Known rows, with every way that one mark hangs from another
q_24{q_194 q_237 q_250}: [-486, -302, -157, -73, 11, -270, 580, 198, -359, -76, -119, 59, -70, -373, 307, -378, -181, 89]
q_925{q_24{q_250}}: [-192, -64, -22, 60, -158, -168, 300, 602, -76, 191, -315, 124, 225, -218, 251, -379, 303, 21]
q_24{q_194 q_237 q_648 q_776}: [-234, 35, 145, 116, 52, -351, 413, 164, -139, 347, -144, 101, 64, -284, 252, -176, -249, -133]
q_795{q_24{q_194}}: [90, 242, -130, 144, -50, -82, 21, -91, -85, 21, 29, 173, 6, -326, -25, -40, -203, 98]
q_106{q_24{q_648{q_492} q_776}}: [160, 217, 139, 92, -116, -331, 15, 234, 59, 159, -156, 176, 481, -318, 371, 119, -133, 28]
q_194{q_24{q_237 q_648}}: [102, 112, -14, -58, 72, -178, 535, -88, -151, 353, -462, -72, 267, -88, -63, -84, -179, -158]
q_106{q_24{q_237}}: [-91, -75, 118, 152, -314, 196, 487, 166, -238, -227, -17, 12, 359, -294, 67, 61, -233, -29]
q_24{q_194 q_237 q_250 q_776}: [-409, -181, -29, 139, -31, -274, 475, 427, -366, 132, -53, 77, -126, -362, 441, -442, -139, 201]
q_106{q_24{q_194 q_237 q_648{q_492}}}: [-184, -143, 71, -27, -1, -365, 481, -152, -157, -214, -62, 295, 372, -543, 361, 102, -561, -42]
q_24{q_194}: [-176, -22, -86, 7, -12, -268, 56, 13, -91, -27, 141, 105, -67, -245, 31, -81, -200, -35]
q_250{q_24{q_194 q_648}}: [174, 133, 214, -91, 120, -563, 152, -83, 33, 187, 141, 35, 310, -297, 210, 91, -91, -8]
q_840{q_24{q_250 q_648 q_776}}: [-79, 191, -78, -36, 150, -363, 183, 573, -71, 647, -382, 162, 328, -131, 42, -321, 223, 92]
q_840{q_24{q_648}}: [-1, 172, -77, -115, 107, -210, 122, 98, 47, 394, -249, 210, 383, -84, -303, -64, -52, -231]
q_24{q_237 q_250 q_648}: [-352, -120, -97, -268, 57, -332, 671, 248, -181, 254, -639, -114, 261, -194, 307, -354, 108, -149]
q_648{q_492}: [-82, -44, -165, -85, -127, -176, -97, -78, -41, -121, -88, 162, 92, -197, 133, -126, -330, -167]
q_840{q_24}: [-42, 63, -125, 34, -59, 44, 16, 140, -95, 128, 23, 226, 216, -87, -364, -104, -184, -104]
q_925{q_24{q_776}}: [31, 162, 185, 391, -290, 34, 30, 593, 4, 359, -53, 203, 189, -146, 145, -233, 124, -76]
q_840{q_24{q_194 q_250 q_648{q_492}}}: [-264, -92, -282, -281, 349, -679, 171, 42, -88, 168, -200, 456, 190, -395, 162, -293, -272, 80]
q_194{q_24{q_237 q_648{q_492}}}: [98, 4, -98, -112, 91, -281, 388, -271, -150, 157, -474, 122, 273, -189, 103, -99, -470, -159]
q_250{q_24{q_237}}: [89, -93, 218, 86, -233, 84, 398, -15, -218, -95, 124, -44, 327, -198, 122, -70, -262, -92]

Rows
[-8, -164, 223, 128, -100, -121, 407, -101, -253, -173, 356, 77, 159, -364, 198, -54, -430, 40] : q_250{q_24{q_194 q_237}}
[37, 138, 1, 32, 103, -359, 583, 385, -275, 596, -600, -124, 208, -140, 287, -349, 95, 158] : q_194{q_24{q_237 q_250 q_648 q_776}}
[-95, 30, -240, -154, 70, -230, 501, -31, -154, 112, -741, 160, 338, -374, 397, -336, -191, -48] : q_795{q_24{q_237 q_250 q_648{q_492}}}
[-464, -194, -100, -226, 185, -526, 674, 159, -226, 184, -408, 29, 104, -357, 383, -336, -58, -44] : q_24{q_194 q_237 q_250 q_648}
[-87, 226, 69, 50, 114, -529, 68, 220, 24, 452, -92, 101, 44, -223, 218, -69, -40, -42] : q_24{q_194 q_648 q_776}
[-271, -94, -262, -61, 149, -332, 205, 276, -231, 101, 58, 307, 11, -296, -68, -311, -111, 231] : q_840{q_24{q_194 q_250}}
[-377, -74, 12, -15, 149, -506, 578, 392, -244, 394, -339, 39, 50, -341, 501, -385, -10, 87] : q_24{q_194 q_237 q_250 q_648 q_776}
[154, 127, 24, 101, 47, -286, 286, -44, -150, 388, -397, 130, 226, -166, 218, -161, -417, -74] : q_194{q_24{q_237 q_648{q_492} q_776}}
[-191, 54, 70, 154, 149, -221, 396, 185, -171, 414, -10, 365, 188, -289, -91, -192, -385, -89] : q_840{q_24{q_194 q_237 q_648 q_776}}
[103, -93, 161, -119, -34, -272, 361, -228, -55, -22, -148, 114, 492, -283, 338, -43, -431, -225] : q_250{q_24{q_237 q_648{q_492}}}
[176, 41, 282, 90, -89, -263, 251, 0, -80, 190, -78, 125, 452, -279, 461, -103, -383, -114] : q_250{q_24{q_237 q_648{q_492} q_776}}
[104, 81, -248, -283, 230, -647, 195, 13, -91, 322, -593, 36, 242, -183, 305, -207, -23, 117] : q_194{q_24{q_250 q_648{q_492}}}
[-11, 104, 68, 169, -221, -146, 196, 700, -209, 120, -81, -42, 287, -289, 382, -121, 271, 375] : q_106{q_24{q_250 q_776}}
[-313, -108, -48, 102, -157, -63, 452, 517, -311, 203, -288, -61, 37, -204, 359, -475, 40, 82] : q_24{q_237 q_250 q_776}
[-64, 66, -91, 205, -104, 103, 374, -149, -261, -75, -48, 201, 8, -377, 7, -146, -418, -1] : q_795{q_24{q_194 q_237}}
[16, -56, 257, -26, 67, -385, 508, -135, -125, 88, 89, 42, 334, -353, 251, -2, -298, -89] : q_250{q_24{q_194 q_237 q_648}}
